Each row was made from one path, in order. Every step used is in the known rows, and no mark comes twice. Write each row's path.
(in the rows, 128 means zero)
Known rows:
pigum vanep namopen: [126 159  95 126 105 130 121 165 148 142 130 110  87 164  95  80 126  92
  64 137  92 158 186 134 115 146 117 129 149 164 143 181 134 141 130 151
 130 166 114 111 119 127 135 118 140 161 105 120 130 136 161 113  91 111
  83 111 107 116 160]
namopen vanep: [157 140 113 149  83 111 104 147 113 130 144  92 112 147 116 159 134 154
 101 110 105 151 173 113 105 112 146 144 122  97 163 126 126 164 140 153
 148 162  96 128  56 122 124 152 112 135 103 138 125 122 154 148  81 110
  80 110 114 100 134]
degiz pigum salop: [130 172 139 133  87 117 120 153  67 152 120 137  72 152 146 115 180 150
 103 129  94 146 142 110 116 112 123 133 115 112 129 158 142  93 120 146
 149 132 127 124 115 118 145 152 122 149  94 140 105 106 155  97  50 111
 104 122 109  88 153]
tabol vanep delo: [172 150 123 112  86 137 105 122 112 134 108 128 103 151 117 110 109 130
  95 122 120 161 125 109 124 118 142 117 160  96 135 128 123 166 149 122
 131 163 112 123 108 125 138 171 152 124 100 116 151 130 149 112 122  96
  71 124 101 118 145]
degiz pigum vanep: [143 195 142 109  88 113 110 160 107 150 126 136  87 163 125 111 158 128
  94 151  86 140 151  86 102 116 146 130 140 130 105 171 121 133 144 162
 143 159 146 111  98  95 124 126 147 131  99 153 125 111 151  80  55 124
  99 118 119 104 134]
salop pigum vanep: [125 168 150 136  83 121  98 182 152 132 105 117 111 147 126 107 138 106
  75 148  85 158 179  83 123 123 108 123 112 126 110 169 128 142 113 163
 141 172 137 106 109 104 116 116 128 153 105 151 125  98 142 102  79 120
 102 114 112 115 109]
degiz pigum girod nuro vanep tabol: [126 127 134 109  89 107  86 121  90 119  87 110  94 112 122  88 181 148
 147 167  33  98 110 154  79 181  77 127 147 110  53 166 108 130 138 146
 131 151 133  72 135  71 201  89 124 105  83 139 137 116 176 202  62  96
  26 151  55  83 157]
pigum girod: [120 128 121 145  86 137  92 150  93 156 120 111 137 129 113 126 137 170
  93 141  74 156 156 119 105 165 130 125 138 100 117 123 103 157 128 142
 138 143 126 109 115 111 125 106 121 143 116 147 110 119 149 156  98 121
 113 133  85  93 122]
tabol vanep nuro salop: [117 171 126 122  74 137 113 101 135 106 101 114 100 155 134 122 157 102
  95 105 113 122 141 124 124  86  84 125 179  81 145 154 114 175 120 138
 136 149 104 168 103 112 146 179 147  87 120 115 130  88 112 196 133  89
  88 123 128 134 139]
pigum girod nuro: [130 127 127 144  85 131  89 133 108 140 103 108 129 142 131 119 147 147
 116 117  65 141 150 127 103 198  97 125 142  99  87 127 129 165 116 138
 152 136 116 102 141  85 137  87 122 131  96 125 112  99 132 187  90 111
 118 130  70 103 138]
salop pigum girod nuro vanep: [136 136 161 149  79 113  77 172 110 104  63 108 128 146 125 106 132 138
 121 137  42 131 148 124 105 199  51 121 111 114  86 139 115 151 100 167
 135 152 120  92 153  79 183  82 125 153  92 150 134  99 147 217  74  92
  62 143  47 101 132]
vebul salop pigum girod: [140 177 140 178  70 123  77 185  72 126 123 118 143 127 140 121 107 183
  91 153  42 149 175  95 112 166 118 112 112 108 105 112 119 143  91 152
 158 165 129 102 130 106 139  84 119 188 112 145  71 114 170 202  68 120
 114 144  98 121 111]
salop pigum vanep delo: [141 185 157 112  96 120  88 209 136 149 100 117  91 150 116  96 126  98
  86 152 103 170 158  69 120 122 153 119 123 114  85 156 154 140 118 174
 127 186 132 115 125 119 146 127 135 127  82 133 143 109 167  68  87  96
  81 115  88 118 142]
namopen nalu: [129 143 132 130  48 130 110 125 120 126 146 127 124 117 106 103 109 138
 101 100 132 145 163 117 119  94 128 128 116 100 151 120  89 147 162 139
 145 171 114  96  74 147 107 130 136 135 107 129 115 110 102 134 133 128
 119 122 126 103 120]
vebul salop pigum: [145 193 140 179  80 113  79 173 108 113 142 125 125 144 147 117 113 175
  99 125  79 144 163  87 121 120 109 111 110 132 117 126 112 130 105 140
 155 164 117 104 112 115 131 116 129 172 113 150  77 123 143 175  88 118
 128 126 122 128 105]
tabol vanep: [160 145 113 126  69 137 110 115 127 129 109 129 128 140 137 116 121 155
  77 116 110 155 142 117 126 106 103 122 145  91 157 135  98 169 148 124
 150 148 120 123  99 127 113 155 143 133 112 120 143 123 124 138 118 114
  95 130 130 113 125]
pigum girod nuro vanep: [123 127 129 149  89 122  97 136 102 105  87  98 126 149 113 101 132 136
 127 124  44 129 137 142  85 194  58 139 138 108 100 146 118 162 116 148
 136 145 106  90 141  77 179  79 116 122  87 127 129 110 157 231  92  98
  64 136  35  98 141]
vebul salop: [124 181 110 165  93 126  99 133  92 120 161 128 132 159 132 123 105 171
  94 111  90 143 163 108  99 132 119 125 125 127 138 127 112 140 126 123
 157 152 109 112 104 118 116 119 117 158 107 137  85 147 150 208 112 120
 140 130 121 138 128]
nuro salop: [111 163  99 156  88 132 122 121 102 125 122 129  99 153 112 132 143 147
 128 107 110 137 144 124 107 101  98 116 128  86 149 178 101 154 118 136
 131 153 115 125 103 120 130 143 124 113 104 139 111 108 108 161 116 110
 136 119 114 119 146]
vanep nuro salop: [ 88 162 123 141  95 128 113 122 131 122 122 107  80 166 122 128 173 117
 103 118 121 119 142 124 113  79  92 131 165  97 125 156 120 159 110 149
 128 154 104 160 107 113 138 143 127  83 109 127  86  97 121 185 126  91
 122 122 107 125 154]
pigum vanep delo: [127 165 135 103 106 131 105 161 136 156 124 114  96 171  94 102 125  90
  87 118 111 164 154  89 110 137 175 133 144 122 116 154 155 152 134 154
 123 176 122 117 113 117 126 130 127 105  80 128 153 125 165  75  93 100
  93 113 104 120 153]
nuro girod pigum vanep: [ 91 180 105 106  99 146 123 187 148 109 110 109 102 179 121 115 147 112
  65 108  68 160 172 111  94 129  75 137 110 101  96 186 108 144 134 126
 119 171 137 129  74  90 114 125 103 127  97 173 151  77 144 161  78 104
  90 144  44 104 124]
degiz pigum: [152 161 136 128  66 115  93 140  94 150 136 140  74 146 136 124 164 171
 104 148  90 126 128 103 110 106 141 115 130 115 109 151 105 114 147 136
 146 150 141 106  99 113 126 150 151 138 112 154  96 130 136 107  74 128
 118 132 108  90 139]
namopen vanep delo: [177 139 127 122  79 108  97 137 113 138 139  92  93 156 102 143 128 113
 115 122 114 167 159 103 105 117 173 141 132  99 161 125 146 158 124 162
 127 170  99 124  74 136 135 153 122 118  86 125 133 143 179 121  94  92
  72 109  93 115 161]
girod pigum: [122 168  99 128  95 142 103 180 130 134 125 137 113 153 130 125 111 178
 107 112 108 155 139 121 109 114  78 125 106 104 115 146  99 149 153 101
 143 150 120 123 113 105 120 139 120 127  94 144 131 121 139 139 117 102
 121 160  85  95 139]
tabol vanep nuro salop pigum girod: [131 174 164 150  54 127 100 135 114 116  65 107 125 137 136 108 153 112
  98 146  68 137 154  97 124 132  77 102 158  74 103 151 121 176  82 169
 131 159 129 159 150  99 174 145 148 109 130 115 105  58 128 197  87 101
  65 137 101 136 117]
degiz pigum salop vebul: [121 153 134 167 111 110 122 161  51 147 122 161  78 137 148 108 207 182
 101 134  71 156 146  69 120 124 124 131 104  83 144 179 160  76 128 132
 151 144 141 113 110 126 135 138 141 153 115 162  87  97 161 116  67  98
 108 127 117  58 153]
salop pigum girod: [134 146 145 166  83 119  84 174  94 149 100 123 130 123 126 115 136 165
  99 160  64 161 167  97 116 144 111 119 109  99 103 133 115 146 105 153
 137 154 141  98 122 112 144 102 129 172 122 154 105 105 140 138  76 125
 104 128  97 104 111]
degiz pigum vanep delo: [143 189 147  92  96 112 103 167 110 156 116 139  67 174 101  89 156 110
  98 151 102 158 143  76 102 123 197 134 140 128  90 165 148 121 138 160
 135 174 146 121 104 108 136 140 152 109  86 135 132 122 173  54  55 100
  87 130  92 111 160]
nuro salop pigum: [117 174 141 168  79 121  99 155 105 120 104 137  95 144 136 124 157 153
 124 126 101 134 147 111 127  92  89 100 116  89 121 185 113 141  90 154
 131 162 133 118 128 114 149 147 133 138 123 161 101  90 109 150 100 106
 131 119 117 113 131]

Write each row's path:
[123 141 106 111 125 110 104 128 125 118 122 112 104 120 105 102 151 135
 135 127  94 111 134 146 107 103  80 121 135 125 122 159  91 140 151 133
 118 163 108  86  80 133 171 103 110 101  75 141 157 148 160 169 117  90
  50 130  97  96 143] => nuro vanep tabol
[ 99 129 115 188  92 133 101 123  79 123  97 119 108 147 123 115 183 162
 124 109  39 135 159  96 100 203  82 127 132  42 117 181 165 153 110 134
 138 152 129 113 140  82 150  98 132 110 104 154 100  50 123 226  85 104
 118 139  85 101 151] => pigum girod nuro salop vebul
[150 141  99 136 100 101  98 121 119 126 148  87  92 112 121 146 154 144
 120 133 103 134 170 129 100 102 129 133 129  93 146 134 108 180 142 140
 136 168 106 103  65 129 144 145 101 117  93 131 143 129 173 146  88 107
  39 128 127 119 142] => namopen vanep tabol
[151 144 151 132  60 114  91 136  80 145  94 122 112 141 137 119 164 168
 116 139  57 137 134 120  95 192 118 127 151  99  86 134 134 139 123 153
 152 134 133 103 123  66 140 105 151 139  98 136 109 103 143 159  47 123
 101 148  62 106 149] => degiz pigum girod nuro
[126 191 119 160  77 123 120 205 139 115  94 122  75 158 112  82 159  75
  87 148  75 155 181 114 118 131  86 117 133 140 138 224 151 141  77 170
 114 188 139 117 155 110 174 142 132 159 104 131 128  94 156 133  76 108
  77 107 111 127 157] => nuro salop pigum vanep namopen
[108 191 156 143  82 123 104 157 158  97  74 107  87 167 141 100 163  84
 119 126  76 139 168 108 108 150  58 116 122  95  96 204 145 158  86 183
 142 178 137 131 152  73 142 120 109 120  84 139 132  51 112 151  80 108
  99 110 103 145 141] => girod nuro salop pigum vanep
[147 177 147 128  34 121 107 201 165 125 114 121 100 123 107  52 109  81
  75 138 112 168 204 108 124 123 123 116 109 153 135 178 135 144 122 167
 132 196 140  98 120 127 140 128 149 174 110 121 139  96 142  94  85 139
  79 115 113 119 140] => salop pigum vanep namopen nalu
[132 139 131 132  86 115 102 131 140  96  98 108  94 160 122 110 127 123
 132 105  81 122 130 154  91 146  53 128 124 124 111 158 120 147 129 132
 138 153 102  99 122  94 160 105 127 110  78 136 138 118 132 210 127  85
  92 140  73 101 148] => girod nuro vanep
[ 88 203 171 153  99 104 101 176 146  91 143  73 101 174 145 109 169  78
  50 141  64 125 200  88  93 143  97 131 145 143  89 152 134 140  81 175
 145 180 122 152  68  88 144 122 108 147 126 171  78  68 145 215  58  94
 101 131  86 157  98] => vebul salop pigum vanep nuro girod
[112 202 149 133  95 125 102 189 112 128  89 113  89 163 106 101 153  81
 111 141  99 161 152  70 111 121 141 110 126 106 101 196 154 150  80 176
 106 196 145 128 123 109 172 138 134 111  89 145 143  83 150  98  92  93
  75 105  98 124 158] => nuro salop pigum vanep delo
[114 167 129  97  77 137 115 139 144  96 103 109  89 170 145 127 145 116
  57 103  91 135 140 142 108  92  51 133 143  89 114 141 113 159 135 107
 134 162 115 164  76  91 143 175 138 111 118 153 143  74 118 212 109  77
  72 160  67 115 136] => tabol vanep nuro girod pigum
[100 180 115  73  96 136 114 197 143 120 113 111  87 189 105 113 158  96
  85 123  92 179 160 107  97 134 121 136 111  99  87 175 142 140 116 136
 105 183 133 139  83  95 146 132 113 109  73 171 174  88 151 127  72  78
  83 142  21 107 150] => nuro girod pigum vanep delo
[102 183  80 129  79 132 129 201 166 102 121 102  73 184 102  85 152  96
  58 128  67 173 172 140  98 143  77 135 121 136 118 208 133 134 120 123
 117 174 130 120  94  91 153 132 119 166 100 167 152  95 157 169  72  92
  71 143  32  99 154] => nuro girod pigum vanep namopen
[102 196 144 154  86 120 112 189 138 115  97 126  99 156 123 116 148 102
  97 135  81 141 171  80 112 112  96 115 108 100 114 206 126 147  89 172
 124 182 144 125 126 107 134 129 119 134 100 150 137  80 126 124  91 112
 103 104 113 132 127] => nuro salop pigum vanep
[141 144 137 109  81 133 101 106 153 127 110 113 106 142 135 109 129 116
  65 111 118 136 141 117 125  96 105 123 185 108 136 116 122 171 139 130
 148 148 100 157 102 112 127 155 148 102 133 109 119 108 135 165 115  93
  92 117 106 130 137] => tabol vanep nuro
[ 62 197 120  99 100 147 127 174 177 117 115 113  80 186 117 105 164  88
  99 116  96 130 164 104  91 100  66 146 133  94  99 186 133 163 111 148
 131 172 121 173 134  77 142 141 118  75 102 141 127  65 132 157 109  85
 105 138  81 131 163] => girod pigum vanep nuro salop
[ 92 150  94 170 122 144 118 188  87 137 122 154  97 146 138  98 157 188
  95 108  83 179 155  84 121 135  85 140  73  66 140 173 167  99 129 110
 144 146 130 118 129 132 135 135 117 154  89 159 122  81 153 154  96  92
 112 151  82  72 157] => girod pigum salop vebul
[122 200 130 137 119 107  88 170 139 115 135 105 130 118 134  89 132 130
 113 156  66 128 194  85 113 130 117 107 129 133  90 164 123 138 113 149
 152 189 130 109 114 112 155  93 107 152  84 145 117 112 177 151  70 115
  75 110 125 154 119] => vebul salop pigum vanep tabol
[119 141 142 134  75 108 113 130 136 106 147  73  74 175 117 149 187  99
  68 121  91 127 176 134  88  87 104 149 154 104 136 124 123 170 109 153
 133 171  88 146  22 106 135 165 104 114 115 157 104  83 149 203  71  82
  69 116  88 119 129] => namopen vanep nuro girod
[100 151 118 159  72 139 109 118  94 120  95 103 109 155 120 124 164 141
 137 109  65 124 152 142  90 198  87 109 138  69 105 166 125 170  91 155
 128 142 119 125 142  81 154  99 114 115  95 135 107  73 124 206  88 107
 120 128  70 130 150] => pigum girod nuro salop
[110 200 162 126  82 113 103 177 140 110  67 110  83 176 122  97 152  68
 125 121  98 143 139  90 112 165 121 104 122  94  89 203 164 159  86 178
 123 198 134 129 150  80 172 131 127 103  70 129 148  65 134 124  88  79
  82 118  88 143 175] => girod nuro salop pigum vanep delo
[145 142 121 146  38 115 107 122 147  91 108 108  87 132 107  52 119  87
 105 101  99 124 158 179  99 160  63 136 125 139 149 166 106 142 144 132
 123 178  98  85 117 120 179 112 138 140  90 109 153 131 126 208 138  95
  52 131  75  95 167] => girod nuro vanep namopen nalu
[127 176 155 179  59 120  69 165  85 106 108  98 146 137 159 111 121 170
 102 134  35 139 175 106 104 223  95 107 115 105  86 121 139 151  93 147
 168 157 119  94 157  74 150  85 117 176 107 145  77  92 157 234  77 113
 123 145  85 141 126] => vebul salop pigum girod nuro
[153 172 128 149  88 124 103 202 153 139 103 106  92 151 112  77 134  94
  65 153  88 155 180 102 121 141 117 114 125 159 125 192 147 134  91 158
 132 184 138 106 131 117 153 121 144 187 102 140 127 113 163 111  71 115
  72 119 108 117 139] => salop pigum vanep namopen
[ 92 191 139 133 117 108 100 144 156  94  80  96  83 122 137  99 182  94
 135 137  78 124 151 120 113 143  61 100 128  95  78 217 147 157 103 167
 132 184 147 117 147  81 174 100 105 101  75 139 154  58 127 152  76  94
  65 115 111 156 159] => girod nuro salop pigum vanep tabol
[104 182 167 104  88 111 112 147 129 118 128 106  66 194 128 123 220  72
  61 147  73 121 156 104  88 100 123 143 174 128  86 174 129 129 111 165
 130 162 131 143  60  79 135 139 135 108 124 163 103  83 139 132  40  96
  79 122  83 109 123] => degiz pigum vanep nuro girod
[ 80 150 146 107 101 117 114 139 154 114 138  78  85 186 113 110 191  58
  45 121  89 138 181 115  92 126 106 152 170 132 105 154 132 155 118 165
 130 162 119 148  73  88 122 128 119 104 104 159 114  83 135 169  82  95
  92 109  75 123 116] => pigum vanep nuro girod
[ 65 178 110 149 124 137 120 187 163 113 111 129  87 174 121 101 174 113
  85 121  75 142 172  61  99 118  74 143 122  69 107 210 165 142 116 138
 136 179 129 175 118  93 140 139 138  85 115 161 117  44 127 173 120  71
 108 151  95 116 156] => girod pigum vanep nuro salop vebul
